Known rows, with every way that one mark hangs from another
futisik[dalat[lida[mape] vezu] vizul]: [ 10, -11,  -3,   5,  -6,   9,  -1,  -9,   1,   2,  -9,  17,  -1,   5,  -2,
   3,  -6,  16, -36,   8,   3, -16,  -8, -15, -20,  -4, -25,   2,   2]
mape[vezu[futisik]]: [-10,  -1, -11,   7,  -7,  -1,  -7,   2,  -9,   4,   1,   1,  22,  -4,  -7,
  -5,   4, -10,   8,   1,  -7, -11,   5,   1,  -1,  -8,   3,   5, -13]
vezu[dalat[disa futisik lida]]: [ -6,   9,   6, -17,   6,  -2, -20,   5,   2,  -4,  -4,  24, -13,  -7,  15,
   2,  17,  -6,   2,  -9,  -6, -14,   6,  -7,  -4,   6, -15,   7,  -5]
lida[mape[vezu[futisik]]]: [-10,  -7, -16,   6, -10,   7,  -5,   3, -14,   3,  -3,   5,  13,  -2,  -6,
  -2,   3, -23,   5,  12,  -7, -15,   4,   1,  -4,  -9,  -3,  -4, -10]
mape[vezu[dalat futisik]]: [-16,   3, -11,  11,   4,  -2,  -6,  -2, -10,   4,   5,  -2,  20,   2,   6,
  -2,   5,  -9,  14,  -7, -11, -15,   6,   0,  -3,  -8,  -3,   6, -20]
futisik[dalat[disa[fufim] lida vezu]]: [  6, -15,  11,  -9,  -1,   9, -10,  -6,   2,  -6, -15,  18,   2,  -6,  13,
   1,   7,  32, -26,   5,  -5, -18,  10,  -8,  -9,   6, -15,  13,   9]
mida[dalat[lida] doro vafe vizul]: [-21,   6,   2,  -8,   7,  14,  11, -12,  -1,   6,  19,  -4,   0,  16,  -6,
 -21,  -6, -15, -19,   8,   3,  -6,  12, -19, -12,   7,  -8,  16,   5]
lida[mape[vezu]]: [ -7,  -8,  -9,  -1,  -9,  11,   4,  -1, -13,   2,  -1,  11,   5,   2,  -3,
   0,  -3, -11,  -4,  13,   0,  -8,  -6,   0, -12,  -7,  -5,  -2,  -5]
vezu[dalat[lida] futisik]: [ -9,   5,  -4,  12,   7,  -1, -13,  -2,  -2,  -2,  -3,  -3,   8,   3,   3,
  -3,   8,  -8,   0,  -8, -12, -14,  10,   0,  -3,  -2,  -1,   0, -19]
lida[mape[vezu[dalat[futisik[vizul]]]]]: [-11,   0, -18,  -3,   0,   0,  -6,   0,  -9,   8,   7,  15,   1,   5,   0,
  -3,  -2, -16,   3,   0,   0, -19, -15,  -8,  -6,  -1, -25,   7, -11]
lida[mape]: [  1,  -6,  -5,   0,  -5,   9,   2,   0,  -5,   0,  -4,   4,  -8,   2,   0,
   3,  -1, -12,  -2,  10,   1,  -2,  -1,   1,  -4,  -1,  -7,  -9,   3]
futisik[dalat]: [  7,   0,   5,   3,   3,  -2,  -2,  -6,   2,   1,  -4,   5,  -1,   3,   9,
   6,   4,   6,  -2,  -1,   3,  -2,   3,   5,  -1,  -6, -10,   3,   1]
doro[disa[dalat[futisik lida] fufim]]: [  2,  -1,   5, -26,  -9,  10, -19,  -2, -12,  -5, -12,  10,   4,   2, -15,
  -6,  14,   3, -14,   9,   0, -20,  13,   0,   3,  12,   0,  20, -13]
futisik[dalat[vezu]]: [  7,  -3,   8,   3,  -4,   2,   0,  -8,   4,  -1,   0,  10,   4,  -1,  11,
   9,  -4,  22, -13,  -3,   2,  -5,   3,  -6,  -7,  -8, -14,   5,   6]
disa[dalat[futisik vezu] fufim]: [ -1,  -8,   2, -13,  -5,   7, -13,  -8,  -6,  -2,   4,  11,  -3,  -3,   0,
  -3,  -2,  14,  -6,   2,   2, -12,   6,  -1,   7,   2, -10,  21,   2]
mape[vezu[futisik[dalat[disa] vizul]]]: [  3,  -1, -13,   3,   0, -14, -14,  -2,  -6,   9,  -7,  13,  14,  -6,   8,
  -6,  18,   1,   5,  -4,  -4, -22,   3,  -6,  -6,  -2, -16,  13,  -6]
lida[mape[vezu[dalat[disa[fufim]]]]]: [-15, -14,  -8,  -7,   5,  12,  -3,  -3, -15,   2,  -6,   6,  -1,   3,  18,
   0,   9,  -1,   5,  10, -10, -18,   2,  -1,  -9,   7, -13,   5,  -3]
dalat[disa vezu[futisik[vizul]]]: [  3,  -1,  -9,   1,  -6, -10, -13,   4,  -2,   6,  -1,   4,   6, -12,   3,
  -4,   9,   8,   0,  -7,  -9, -17,   5, -20,  -3,  11, -14,   2,   7]
disa[dalat[lida vezu] fufim]: [  0, -13,   7,  -3,  -1,  17,  -6, -14,  -6,  -3,  -7,   6,   4,   4,  -3,
  -6,  -2,  26, -27,   6,  -2, -12,   7,  -4,  -8,   3,   0,  21,  -7]
lida[mape[vezu[dalat futisik[vizul]]]]: [-12,  -3, -25,  16,   3,  -1,  -6,  -4, -13,  10,   2,  -2,  14,   7,   0,
  -6,   2, -16,   6,   1,  -9, -21,  -6,  -6,  -8,  -2, -17,  -1, -18]
mida[doro vafe vizul]: [-14,  -1,   4,  -9,  -2,   7,  11, -11,  -2,   4,  18,  -9,  -5,   6, -11,
 -10, -12, -11,  -7,   8,   0,   4,   7, -10,  -3,  11,  -2,   9,   6]
doro[disa[dalat[lida]]]: [  5,   8,   9, -13,  -8,  10,  -9,  -5, -10,  -1, -11,   6,   5,   6,  -6,
   0,  14,   9, -12,   4,   2,  -8,  12,  -4, -12,   3,   9,  12, -17]
mida[dalat[futisik lida] vafe vizul]: [-18,   8,  -3, -17,   2,  12,  -6,   3,   5,   2,  11,  13, -12,  12, -14,
 -20,   5, -27, -20,   2,   9, -11,  12, -15,   0,  -1,  -9,  20,   8]
mida[vafe]: [ -4,   4,   6,   1,  -7,   4,   3,  -5,   0,   3,   6,   0,  -1,   3, -11,
  -8,  -1,  -4,  -3,  -3,   3,   5,  10,  -8,   2,   6,   6,  10,   8]
mida[dalat]: [-6,  7, -5,  3, 10,  2,  3,  0,  0,  5,  8, -1,  4,  8, 11, -8,  5, -5,
  4, -4,  6, -5,  5, -7, -1, -4, -8,  5,  6]
doro[disa[fufim]]: [ -1,  -9,   1, -12,  -7,   5,  -2,   4,  -9,  -2, -10, -11,  14,   2, -11,
  -2,   5,  11,  -6,   9,  -6, -11,   8,  -3,   5,  17,   2,   5,  -1]
dalat[disa lida vezu]: [  1,  -1,  10, -13,  -7,   8,  -7,   2,   2,  -4,  -7,  21,  -1, -10,   8,
   2,   5,  20, -20,   0,  -6, -11,   7, -18, -17,   5,  -4,   3,   6]

Rows
[-11,  -6,  -3,   1,  11,   2, -20,   0,  -5,  -3, -13,  -3,   4,  -4,  10,
  -7,  19,   0,   3,  -3, -19, -22,  17,  -1,   2,  13,  -5,   5,  -8] -> vezu[dalat[disa[fufim] lida] futisik]
[  9,  -8,   9,  -8,  -9,  14,  -7,  -3,  -1,  -5, -16,  30,  -9,  -4,  18,
  12,   8,  15, -24,  10,   0, -15,   7, -13, -22,  -3, -22,  -2,  10] -> futisik[dalat[disa lida[mape] vezu]]
[  2,  -1,   1, -24,  -8,   4, -16,  -1, -13,  -2,  -7,   3,   2,   2,  -9,
  -3,  12,   2,   3,   6,   1, -16,  12,   2,  11,  12,  -2,  19,  -6] -> doro[disa[dalat[futisik] fufim]]
[-15,   5,  -3,  -6,   7,   9,   8,  -2,   1,   6,  14,  -6,  -9,  17,  -4,
 -15,   2, -19,  -8,   0,  10,  -1,  14, -13,   0,  -1,  -4,  13,  14] -> mida[dalat vafe vizul]
[  9,  -2,  14,  -9,  -3,   5,  -8,  -4,   4,  -4, -11,  26,  -2,  -7,  18,
   8,   9,  26, -22,  -1,  -1, -12,   9, -13, -17,  -2, -15,   6,   7] -> futisik[dalat[disa lida vezu]]
[  0, -12,   4,  -3,   0,  11,  -3, -13,  -8,   0,   1,  -1,   3,   3,   3,
  -3,  -3,  24, -11,   4,   0,  -8,   7,  -3,   0,   1,  -2,  18,   0] -> disa[dalat[vezu] fufim]
[-15,   6,   0, -17,  -2,  11,  13,  -3, -10,   5,  17,  -9,  16,   8,   5,
   0, -10,   6, -10,   9,  -1, -14,  10, -27, -15,   9, -19,   4,   7] -> mida[dalat[vezu] doro[disa] vizul]
[  4, -11,  -2,   0,   5,  -5, -18,  -1,  -3,  -3, -14,   0,   2,  -7,  13,
   0,  21,   2,   9,   2,  -9, -17,  17,   6,  11,   6, -12,   8,   6] -> vezu[futisik[dalat[disa[fufim]]]]
[  2,  -5,   6, -15,  -4,  13, -10,  -7, -13,  -2, -15,  -2,  10,   9, -11,
  -6,  12,  15, -17,  11,  -2, -15,  14,   0,  -4,  12,   8,  17, -15] -> doro[disa[dalat[lida] fufim]]
[  1,  -3, -16,  14,   0, -12,  -9,  -7,  -7,  10,  -2,   3,  22,   1,  -4,
  -8,   6,   0,   0,  -2,  -2, -19,  -3,  -1,  -3,  -8, -12,  12, -13] -> mape[vezu[futisik[dalat vizul]]]
[  8,  -2,  -9,  13,   3,  -8, -14,  -4,   2,   4, -10,   3,  10,   2,  -9,
  -8,   9,   1, -14,  -2,  -2, -18,   2,  -2,  -4,  -2, -13,   6, -12] -> vezu[futisik[dalat[lida] vizul]]
[ -9,  -4,   3, -17,   8,   2, -21,   2,   1,  -6,  -8,  16,  -9,  -5,  11,
  -4,  16,   2,  -3,  -2, -10, -20,   6,  -2,   3,  15, -14,  14,  -2] -> vezu[dalat[disa[fufim] futisik lida]]
[  1,   0,  -1, -13,  -6,  13, -16,  -3,  -7,  -3,  -6,  25, -18,   3,  -3,
  -1,  10, -18,  -9,  10,   6, -11,   3,   4,  -5,  -6, -10,   8,  -9] -> disa[dalat[futisik lida[mape]]]
[-11,  13,   2,  -8,  -9,   5,  -2,  -2,   0,   5,  20,  15,   3,   1,  -2,
 -11,  -1,  -5,  -7, -10,  10,  -9,  16, -26,   3,   0, -15,  20,  21] -> mida[dalat[futisik vezu] vafe]
[-10,  12,   1,  -8,  12,  -1,   5,  -6,  -5,   8,  14,   2,   2,  -1,  25,
  -6,   9,  -1,  14,   0,  -1,  -7,  10, -15,  -7,  10, -20,   5,  11] -> mida[dalat[disa] doro]
[-20,   7,   0,  -8,   8,   9,  14, -12,  -4,  10,  26, -11,  -2,  14,   0,
 -16,  -7, -16,  -4,   5,   5,  -1,  12, -17,  -3,   7, -11,  13,  11] -> mida[dalat doro vafe vizul]
[  7, -13, -11,   3,   7, -12, -18,  -3,  -2,   6, -13,  -3,   5,  -4,   5,
  -9,  19,   7,   3,   0,  -7, -21,   9,  -1,   8,  13, -20,  13,   4] -> vezu[futisik[dalat[disa[fufim]] vizul]]
[ -6,  -7,  -3, -14,  -8,  15,  -5,   4, -10,  -1, -13,  27,   0,  -4,   4,
   0,  11,  -7, -14,  15,  -4, -15,  -1,  -7, -22,  -2,  -5,   2,  -6] -> dalat[disa lida[mape[vezu]]]
[  4,  -7,  -6,  11,  -5,   8, -13,  -4,  -2,  -4, -16,  10,   1,   2,  -1,
   3,  11, -15, -11,  10,  -4, -16,  10,   5,  -6, -10, -12,  -6,  -7] -> vezu[futisik[dalat[lida[mape]]]]
[ -9,  -7, -11,  -5, -11,  10, -14,   6, -13,   0, -15,  20,   7,  -9,   0,
  -4,  17, -19,  -4,  13, -11, -22,  10,  -4, -15,  -3,  -5,  -2, -10] -> dalat[disa lida[mape[vezu[futisik]]]]
[-10,   8,  -9, -13,   4, -12, -14,   4,  -5,   8,   6,  22,   0,  -4,  12,
  -3,  13,  -4,  10, -11,  -3, -20,  -8, -12,  -6,   8, -22,  18,  -7] -> mape[vezu[dalat[disa futisik[vizul]]]]
[-11,   4, -16,   6,   7, -13, -13,   1,  -9,  11,   1,   3,  14,  -3,  12,
  -8,  16,  -3,  15, -11, -12, -21,   2, -11,  -8,   5, -12,  10, -14] -> mape[vezu[dalat[disa] futisik[vizul]]]
[ -8,  14,  -9, -14,  10, -12,  -7,  -2,  -3,  12,  19,  10,  -1,  -5,  15,
 -14,   9,  -8,  13,  -4,   3, -17,   0, -22,  -1,  17, -36,  14,  13] -> mida[dalat[disa futisik[vizul]] doro]
[  2,  -5,   2, -12,  -4,  12,  -8,   5,  -3,  -4, -15,  20, -15,  -2,   7,
   2,  13,  -8, -11,  11,  -3, -10,   4,  -6, -14,   6,  -7,  -7,   3] -> dalat[disa lida[mape]]
[  4,  -7,   7, -13, -11,  12,  -3,  -8, -14,  -1,  -4,  -4,  13,   4,  -3,
   1,   2,  28, -10,   6,  -2, -13,  14, -10,  -3,  11,   0,  15,  -2] -> doro[disa[dalat[vezu] fufim]]
[ 11, -13,  -2,  -4,  10,  -8,  -9,  -5,   1,   5, -12,   3,  -3,   0,  10,
  -5,  13,  19,  -5,   2,  -1, -15,   0,  -2,   2,  15, -22,  15,   9] -> futisik[dalat[disa[fufim]] vizul]
[-16,   7,   0,   0,  -1,  19,  11, -15,  -7,   8,  15,   2,   2,  12,  -4,
 -17,  -4, -17, -14,  12,   3,  -8,  13, -21, -14,   8, -15,   6,   9] -> mida[dalat[lida[mape]] doro vafe]
[ -1,   0,   0, -15, -16,  22,  -4,  -5, -22,   2, -13,  18,  12,  10,  -8,
   1,  10,  -3, -16,  17,   2, -16,   6,  -5, -24,  -4,   4,   8, -23] -> doro[disa[dalat[lida[mape[vezu]]]]]
[  4,  -5,   3, -14,  -3,   8,  -6,  -7, -16,   0,  -9,  -9,   7,   7,  -6,
  -3,  11,  13,  -2,   8,   0, -10,  13,   2,   3,  13,   6,  15,  -9] -> doro[disa[dalat fufim]]
[-15,   6,  -6,   3,   4,  -5, -13,   2, -11,   4,   0,   8,  12,  -5,  18,
  -1,  18,  -8,  21,  -8, -14, -17,  11,  -3,  -6,  -2,  -6,   6, -11] -> mape[vezu[dalat[disa] futisik]]
[  1, -17,  -2,  -4,   1,  21,  -7, -12, -10,  -3, -14,   4,  -9,  10,  -4,
  -7,   5,   0, -19,  19,  -1, -12,   4,   8,  -6,   2,  -2,   9,  -8] -> disa[dalat[lida[mape]] fufim]
[ -5,   6,  -5,  -2,   7,  -7, -14,  -1,   5,   4,   2,  11,  -4,   4,  -4,
  -8,   3,  -3, -10, -10,  -2, -15, -10,  -8,  -3,   6, -18,  11, -13] -> vezu[dalat[futisik[vizul] lida]]
[  0, -19,   2,  -4,  -6,  26,  -4, -13, -11,  -3, -10,  10,  -4,   7,  -2,
  -3,  -3,  15, -29,  17,   0, -14,   6,  -4, -12,   1,  -5,  10,  -4] -> disa[dalat[lida[mape] vezu] fufim]
[  7, -10,   5,   2,  -9,  16,  -1,  -8,  -1,  -5, -10,  20,  -1,   3,   5,
  10,  -5,  12, -30,  11,   2, -11,   2,  -8, -19, -10, -18,  -3,   3] -> futisik[dalat[lida[mape] vezu]]
[ -2,  15,  13, -13, -13,   7,   5, -18, -16,   7,  13,  -6,   8,   6,  -9,
  -6,   4,   4,   5,   4,   2,   1,  21, -15,  -6,  17,   3,  17,  -3] -> mida[doro[disa[dalat]] vafe]
[-14,  15,   9, -11,   4,   7,   4, -11,  -4,   8,  14,   8,   2,   2,   9,
 -18,  10,  -1,  -5,  -1,   0,  -7,  20, -25, -13,  16, -12,  16,  14] -> mida[dalat[disa lida] doro vafe]
[ -4,  -3,  -1,   6, -10,   5, -10,   0,   0,  -4,  -4,   5,  14,  -8,  -9,
  -3,  -1,   6, -17,  -1,  -9, -15,   9, -11,  -7,  -4,   0,   0,  -6] -> dalat[lida vezu[futisik]]
[-14,  11,  -1, -28,   2,   3,  -8,   8,   2,   3,  12,  16, -21,   4,   6,
 -14,  17, -28,   3,  -4,   9,  -9,  18, -18,   5,   6, -15,  20,  23] -> mida[dalat[disa futisik] vafe vizul]
[  2,  -8,  11, -14, -12,  18,  -8,  -8, -12,  -3, -11,   3,  15,   5, -10,
  -2,   3,  31, -27,   9,  -3, -18,  14, -11, -11,  10,   3,  17,  -9] -> doro[disa[dalat[lida vezu] fufim]]
